Each row was made from one small tree. Brackets hold a mark, then the marks that hang from it, in alphabetical order. Every link used is in the known rows. Write each row's tree.
Known rows:
(zegaba (kamul gegol) rusom): -5.3  0.1  -6.6  -6.7  22.8  4.3  1.6  5.1  -3.1  -11.1  -6.6  -4.1  3.9  2.9  -2.8  6.5  -0.9  -12.0  -10.6  4.5  0.0  0.6  3.5  1.9  2.1  -1.5  -1.3  -1.1  6.6  3.7  5.2
(kamul (gegol kalo) (zegaba lizo (rusom (misiv gamaz)))): -3.3  -6.6  -9.8  9.7  42.6  14.2  -16.2  1.9  -4.3  -0.4  -9.4  0.8  17.1  5.6  -5.9  -10.8  12.6  -6.7  4.7  5.1  -21.6  3.1  7.8  11.7  -1.0  0.9  9.4  -3.7  6.8  4.9  35.5
(rusom (misiv minu resid) (zegaba kamul)): -2.8  -7.6  5.4  -11.6  28.5  20.5  -3.1  8.0  3.2  -3.7  -5.9  12.9  9.8  -5.0  7.4  -10.7  8.5  2.0  7.3  0.6  -12.6  3.1  -4.5  11.8  -6.7  9.5  3.9  -6.6  18.2  12.9  -31.5
(lizo (zegaba kamul (rusom misiv))): 1.0  -1.3  -7.5  -16.0  21.1  16.6  6.8  -0.2  1.6  -4.5  -8.5  13.0  -0.3  5.2  -5.3  -5.3  5.5  2.4  4.4  1.7  5.3  3.7  0.2  8.0  -11.7  2.8  -0.1  -2.4  12.6  -2.5  8.0
(gegol (kamul (zegaba lizo (rusom (misiv minu))))): 4.5  -9.1  -10.6  -8.8  26.0  27.6  -7.9  -7.6  -1.4  -9.3  -10.9  11.1  8.9  -2.9  8.7  -14.6  5.4  18.7  2.6  9.2  -4.2  4.6  7.7  3.9  -5.9  -6.9  6.9  -1.2  17.6  14.2  -4.7
(lizo (zegaba (rusom (misiv resid)))): -0.8  -2.9  -8.0  -6.7  27.1  19.2  5.1  8.1  3.8  1.8  -6.0  10.7  12.5  2.5  6.4  -11.4  9.0  -7.5  11.0  -3.3  4.3  2.0  5.2  10.9  -10.9  -0.3  3.1  -3.6  8.8  1.5  11.0
(gegol kalo (kamul (zegaba lizo rusom))): 7.2  -5.3  -11.7  3.9  17.0  21.3  0.3  -3.7  -3.3  -9.1  -9.9  5.9  13.9  2.1  -0.7  -1.5  8.6  9.5  -1.3  10.7  -5.5  2.0  9.1  6.5  -9.1  -5.8  4.9  0.4  10.1  2.3  6.8
(gamaz (misiv minu resid (rusom zegaba))): -4.4  -6.2  2.2  -3.9  15.6  32.3  -5.5  11.9  0.2  -4.4  0.7  12.4  20.3  -6.0  13.1  -7.9  9.4  6.5  6.6  6.9  -8.4  -0.4  10.0  3.4  -2.6  3.4  7.3  -4.4  10.4  18.8  -28.5
(resid (misiv gamaz minu (rusom (zegaba kamul)))): -4.5  -6.2  -3.1  -8.4  12.0  19.2  -14.7  4.3  -5.3  -10.5  0.0  22.0  18.4  -2.7  11.5  -19.1  14.5  6.1  3.9  13.7  -19.5  3.1  5.1  3.8  -6.9  6.9  8.3  -8.3  20.6  13.8  -47.5
(gegol kamul): 2.8  -1.0  -0.7  -6.3  1.2  0.7  3.0  -3.8  -3.1  -9.0  -3.8  3.8  1.4  0.4  4.6  -4.4  0.6  0.8  3.0  0.1  1.9  -5.3  0.8  -1.5  -8.3  -3.9  1.2  -2.1  7.9  -0.6  -12.9
(zegaba (kamul gegol) lizo (rusom (misiv gamaz minu resid))): -3.8  -5.8  -24.3  0.4  53.3  9.4  -15.2  10.4  -3.4  -14.7  -10.7  11.6  21.5  -3.1  10.3  -12.9  0.8  -10.8  0.1  8.8  -27.3  7.2  0.4  9.6  -2.8  -0.7  2.5  -10.3  17.5  19.9  -32.9
(rusom (misiv gamaz) zegaba): -3.8  -2.9  15.1  -3.6  11.5  4.7  -11.3  0.4  1.9  4.5  -2.0  3.3  5.8  3.0  -1.4  -20.0  14.0  -7.6  14.6  0.4  -16.6  0.0  -1.5  7.3  -6.5  8.0  8.2  -4.9  5.0  2.4  0.8
(gamaz (misiv minu resid (rusom (zegaba (kamul gegol))))): -8.6  -6.5  2.9  -8.8  34.4  30.7  -5.3  16.2  -4.7  -15.2  -3.9  15.1  20.5  -5.6  9.0  -2.8  7.3  -3.1  -2.1  4.5  -15.9  -2.0  6.8  4.9  -2.0  1.1  6.0  -6.8  15.8  18.6  -33.4
(zegaba kamul lizo rusom): 4.2  0.8  -13.4  -2.0  14.1  7.4  -0.9  2.0  0.7  -9.2  -7.6  4.6  3.9  1.4  -3.8  2.8  -7.3  5.1  -9.9  17.7  -7.1  10.9  -0.3  3.5  2.4  -0.6  -3.4  -0.7  5.5  3.5  -20.3
(resid (misiv gamaz minu (rusom (zegaba lizo)))): -3.3  -5.8  -0.5  0.0  11.8  21.9  -21.3  6.1  -2.3  -1.9  2.1  20.2  24.9  -4.3  13.6  -27.1  10.5  12.0  6.0  21.1  -25.5  9.4  6.3  4.5  -1.2  -4.0  12.9  -6.6  13.7  20.2  -42.6
(gegol kalo): 0.6  -0.8  -5.3  8.9  5.9  3.5  4.1  0.6  0.3  3.7  -0.2  1.7  7.6  -0.2  -5.4  6.4  3.6  -0.1  3.6  -3.4  0.4  -1.9  0.9  5.1  -4.1  6.1  -0.2  -0.8  3.7  1.0  15.0
(misiv gamaz minu resid (rusom (zegaba kamul lizo))): -0.2  -5.9  -4.8  5.6  19.3  22.3  -17.4  11.9  -0.7  -16.7  -3.1  29.0  24.2  -5.4  14.1  -18.8  10.5  8.6  0.0  19.5  -35.7  14.2  2.0  6.6  -7.9  -1.0  7.6  -9.9  13.4  17.9  -84.7
(lizo (zegaba (kamul (gegol kalo)) (rusom (misiv gamaz resid)))): -4.9  -4.4  -18.2  0.0  51.1  12.9  0.2  10.9  -4.6  -10.0  -11.2  21.2  19.7  6.8  -1.9  -8.7  15.2  -20.6  9.7  -7.8  -15.5  -0.7  3.1  16.9  -21.6  6.7  4.9  -10.2  17.7  0.8  4.9
(gegol kalo (kamul (zegaba lizo (rusom misiv)))): 6.5  -7.2  -11.8  3.7  29.7  21.0  -2.6  -6.8  -0.1  -2.7  -11.0  1.8  14.2  1.3  -2.9  -7.2  8.4  9.3  6.3  7.8  -4.4  1.0  6.9  10.5  -9.5  0.2  4.2  -1.0  15.0  0.8  28.5
(lizo (zegaba (kamul gegol) (rusom misiv))): -6.2  -2.2  -4.4  -17.4  34.1  16.1  4.6  4.7  -2.3  -7.4  -9.3  10.1  1.4  6.4  -5.8  -6.2  5.8  -7.7  0.1  -2.0  2.2  2.9  -0.1  7.8  -8.2  -2.2  3.6  -3.3  12.0  1.7  18.5

Write each row's tree:
-4.8  -7.4  10.1  -5.7  23.6  22.0  -4.7  8.5  4.4  5.0  -2.6  9.2  13.3  -4.9  10.0  -14.7  12.2  2.5  12.2  -2.6  -8.9  0.9  -0.5  11.1  -2.8  5.3  6.9  -4.2  12.2  15.1  -16.2
(rusom (misiv minu resid) zegaba)
-7.4  -6.3  -17.6  -13.4  46.9  20.9  -4.8  11.1  -5.6  -16.7  -11.0  27.1  14.6  2.4  10.0  -17.3  12.8  -11.9  5.5  -5.0  -15.4  1.7  2.8  10.7  -18.5  -0.6  9.1  -10.5  20.7  13.2  -28.9
(lizo (zegaba (kamul gegol) (rusom (misiv gamaz minu resid))))
-2.5  -4.5  -6.9  8.3  29.2  20.6  -5.9  4.2  -3.8  -2.7  -7.7  3.5  13.0  4.3  -5.1  4.5  9.4  -0.4  -7.7  5.8  -10.0  6.5  9.3  8.0  3.3  -6.9  7.9  1.6  1.3  4.4  30.3
(kamul (gegol kalo) (zegaba lizo rusom))
0.3  -5.7  6.6  3.4  32.1  4.5  -15.4  10.2  2.2  -7.2  -8.6  13.2  15.3  -0.8  2.1  -20.8  6.0  -4.2  9.8  11.0  -36.3  9.5  -8.3  15.2  -6.5  6.7  3.3  -9.6  11.6  3.7  -41.7
(rusom (misiv gamaz resid) (zegaba kamul lizo))
-1.8  -2.3  4.5  18.1  13.2  13.3  -17.5  10.8  1.5  -5.4  1.0  12.7  26.0  -1.7  11.0  -22.2  11.8  -2.4  5.1  19.3  -31.8  13.1  5.8  7.4  -3.5  -2.8  8.0  -7.6  1.3  8.1  -49.9
(misiv gamaz resid (rusom (zegaba lizo)))
-6.1  -5.7  -16.1  -15.1  40.9  29.3  8.5  5.1  -3.8  -5.9  -9.0  20.1  9.8  2.9  -5.2  1.1  9.7  -0.4  2.4  -6.6  2.0  0.6  2.5  11.4  -15.0  1.7  7.5  -4.4  22.3  14.1  13.6
(lizo (zegaba (kamul (gegol kalo)) (rusom (misiv minu))))
-3.4  -5.1  16.1  -2.2  22.9  13.2  -4.3  7.8  5.8  6.6  -2.8  -1.4  12.5  -1.6  4.6  -13.1  10.5  -9.0  13.2  -0.9  -8.6  0.4  -1.7  12.3  -1.2  8.0  3.5  -4.6  6.5  2.9  1.2
(rusom (misiv resid) zegaba)
-6.2  -4.2  -0.4  18.6  37.6  14.5  -14.2  17.1  -3.2  -12.6  -4.9  19.3  30.7  -0.3  2.3  -10.2  12.1  -12.0  1.0  14.0  -37.9  10.7  2.5  13.3  -6.0  0.3  7.8  -10.3  10.0  9.0  -42.3
(misiv gamaz resid (rusom (zegaba (kamul (gegol kalo)) lizo)))
-2.6  -5.3  -2.9  2.5  15.4  19.5  -11.7  9.8  -0.8  -15.9  -1.8  25.0  20.5  -4.2  15.0  -17.7  16.0  1.2  3.2  10.6  -25.9  6.8  6.1  5.1  -11.0  5.0  7.0  -9.3  15.0  13.1  -72.3
(misiv gamaz minu resid (rusom (zegaba kamul)))
-3.3  -3.5  4.6  -2.0  10.6  7.7  -13.7  5.3  -3.2  -7.9  -0.1  15.7  17.2  0.9  5.7  -18.7  13.2  -2.4  5.0  16.7  -19.6  3.1  3.9  6.3  -5.4  7.5  5.5  -7.9  14.4  1.3  -29.6
(resid (misiv gamaz (rusom (zegaba kamul))))
-1.9  -6.2  -14.5  2.6  26.0  3.2  -12.0  3.3  -0.6  -2.8  -1.6  12.2  13.1  -4.7  13.7  -16.8  7.9  -5.4  12.9  -5.3  -17.0  -1.9  0.0  6.9  -7.7  6.6  3.2  -8.8  13.0  13.0  -26.0
(rusom (misiv gamaz minu resid))
-6.1  0.2  -4.0  -17.1  21.6  17.4  7.0  7.4  -5.1  -13.3  -9.2  14.4  -0.1  7.5  -4.3  -0.5  6.4  -6.9  -7.4  0.6  1.2  4.0  2.9  4.4  -10.6  -6.2  5.2  -2.0  7.0  0.1  -1.5
(lizo (zegaba (kamul gegol) rusom))
-3.8  -4.8  11.2  2.5  22.6  6.2  -12.2  8.7  3.0  2.7  -2.9  6.2  15.4  1.0  6.3  -23.6  15.1  -12.8  17.1  -0.1  -21.6  -0.5  -1.5  12.4  -7.5  9.1  6.0  -8.3  6.3  2.5  -12.1
(rusom (misiv gamaz resid) zegaba)
-5.3  -8.5  -13.1  -2.7  38.2  20.5  -21.0  0.2  -5.1  -7.1  -9.5  11.3  11.5  0.9  5.6  -20.2  11.1  -0.7  -0.1  5.0  -21.7  5.4  8.6  4.7  2.2  -7.1  13.0  -4.2  9.2  17.2  3.8
(kamul gegol (zegaba lizo (rusom (misiv gamaz minu))))
-1.8  -2.0  -17.0  2.6  45.8  8.0  -1.3  5.1  -0.5  -1.5  -9.9  -2.6  14.9  1.9  -10.5  6.5  -3.4  -10.1  -1.8  8.8  -9.1  5.6  -1.5  13.4  1.7  3.6  -1.7  -3.7  12.9  8.8  27.5
(zegaba (kamul (gegol kalo)) lizo (rusom misiv))
-6.6  -5.4  0.9  -2.9  6.4  20.0  -16.0  4.7  -3.5  -2.1  4.0  16.0  21.7  -3.0  15.0  -23.2  17.4  4.0  9.3  10.7  -15.6  2.2  9.2  3.3  -5.8  1.7  11.2  -6.4  15.2  16.4  -31.1
(resid (misiv gamaz minu (rusom zegaba)))
-7.1  -6.9  1.5  -3.8  38.4  31.1  -11.6  18.4  -4.6  -15.5  -5.2  15.2  22.4  -7.0  8.7  -4.8  0.0  6.0  -5.2  15.0  -26.0  6.4  3.2  6.0  1.6  -5.0  7.8  -7.1  14.0  23.2  -46.4
(gamaz (misiv minu resid (rusom (zegaba (kamul gegol) lizo))))
-2.8  -3.5  -18.6  5.9  51.9  -0.1  -15.5  10.5  -1.9  -12.0  -11.2  4.3  19.2  1.6  5.1  -11.6  0.2  -20.8  1.0  10.9  -27.1  6.9  -0.9  11.4  -1.4  0.7  -1.1  -9.4  12.3  7.3  -16.4
(zegaba (kamul gegol) lizo (rusom (misiv gamaz resid)))
-3.5  -1.9  -12.2  -2.6  40.8  7.7  3.8  3.8  -1.0  -0.7  -7.3  -8.9  11.1  2.6  -10.3  9.0  3.7  -15.4  1.1  -0.5  0.9  -2.7  1.8  11.6  -2.1  9.1  -3.0  -3.3  14.5  5.4  38.3
(zegaba (kamul (gegol kalo)) (rusom misiv))
-6.5  -5.9  -21.7  -6.5  48.6  7.5  -9.2  8.6  -3.8  -14.2  -8.8  8.9  18.7  -1.0  11.2  -9.8  7.9  -18.0  2.0  -1.2  -17.3  -0.8  3.4  9.2  -5.8  4.5  0.4  -10.7  20.0  16.7  -22.0
(zegaba (kamul gegol) (rusom (misiv gamaz minu resid)))
1.8  -5.0  -23.2  4.5  35.4  11.1  -13.8  5.4  2.3  -3.9  -5.5  10.7  21.0  -3.8  14.4  -16.2  4.3  0.0  7.9  9.5  -20.4  7.2  4.3  8.4  -2.6  1.6  3.6  -7.9  13.5  19.1  -25.3
(zegaba lizo (rusom (misiv gamaz minu resid)))
-3.3  -7.9  -15.7  15.2  54.3  14.7  -16.7  7.9  -3.7  -3.5  -10.7  5.7  25.3  2.4  2.4  -12.6  15.6  -14.5  6.2  2.2  -26.7  3.3  8.0  15.7  -3.4  2.0  7.7  -6.5  8.9  5.5  23.7
(kamul (gegol kalo) (zegaba lizo (rusom (misiv gamaz resid))))
-5.1  -8.0  4.9  -3.1  23.6  16.1  -12.3  8.4  1.7  0.1  -2.1  14.6  16.0  -2.8  12.2  -24.7  16.7  -2.7  16.8  -3.0  -22.3  -0.1  0.8  10.2  -9.6  8.0  9.5  -8.4  13.0  14.4  -32.8
(rusom (misiv gamaz minu resid) zegaba)
-3.7  -0.1  -14.5  -0.6  28.0  7.5  6.3  5.3  -4.1  -6.7  -7.4  -0.5  10.2  4.7  -8.5  13.9  4.5  -13.1  -7.3  2.1  -0.6  -0.5  4.5  7.5  -3.1  4.2  -1.1  -1.5  9.5  3.8  19.5
(zegaba (kamul (gegol kalo)) rusom)
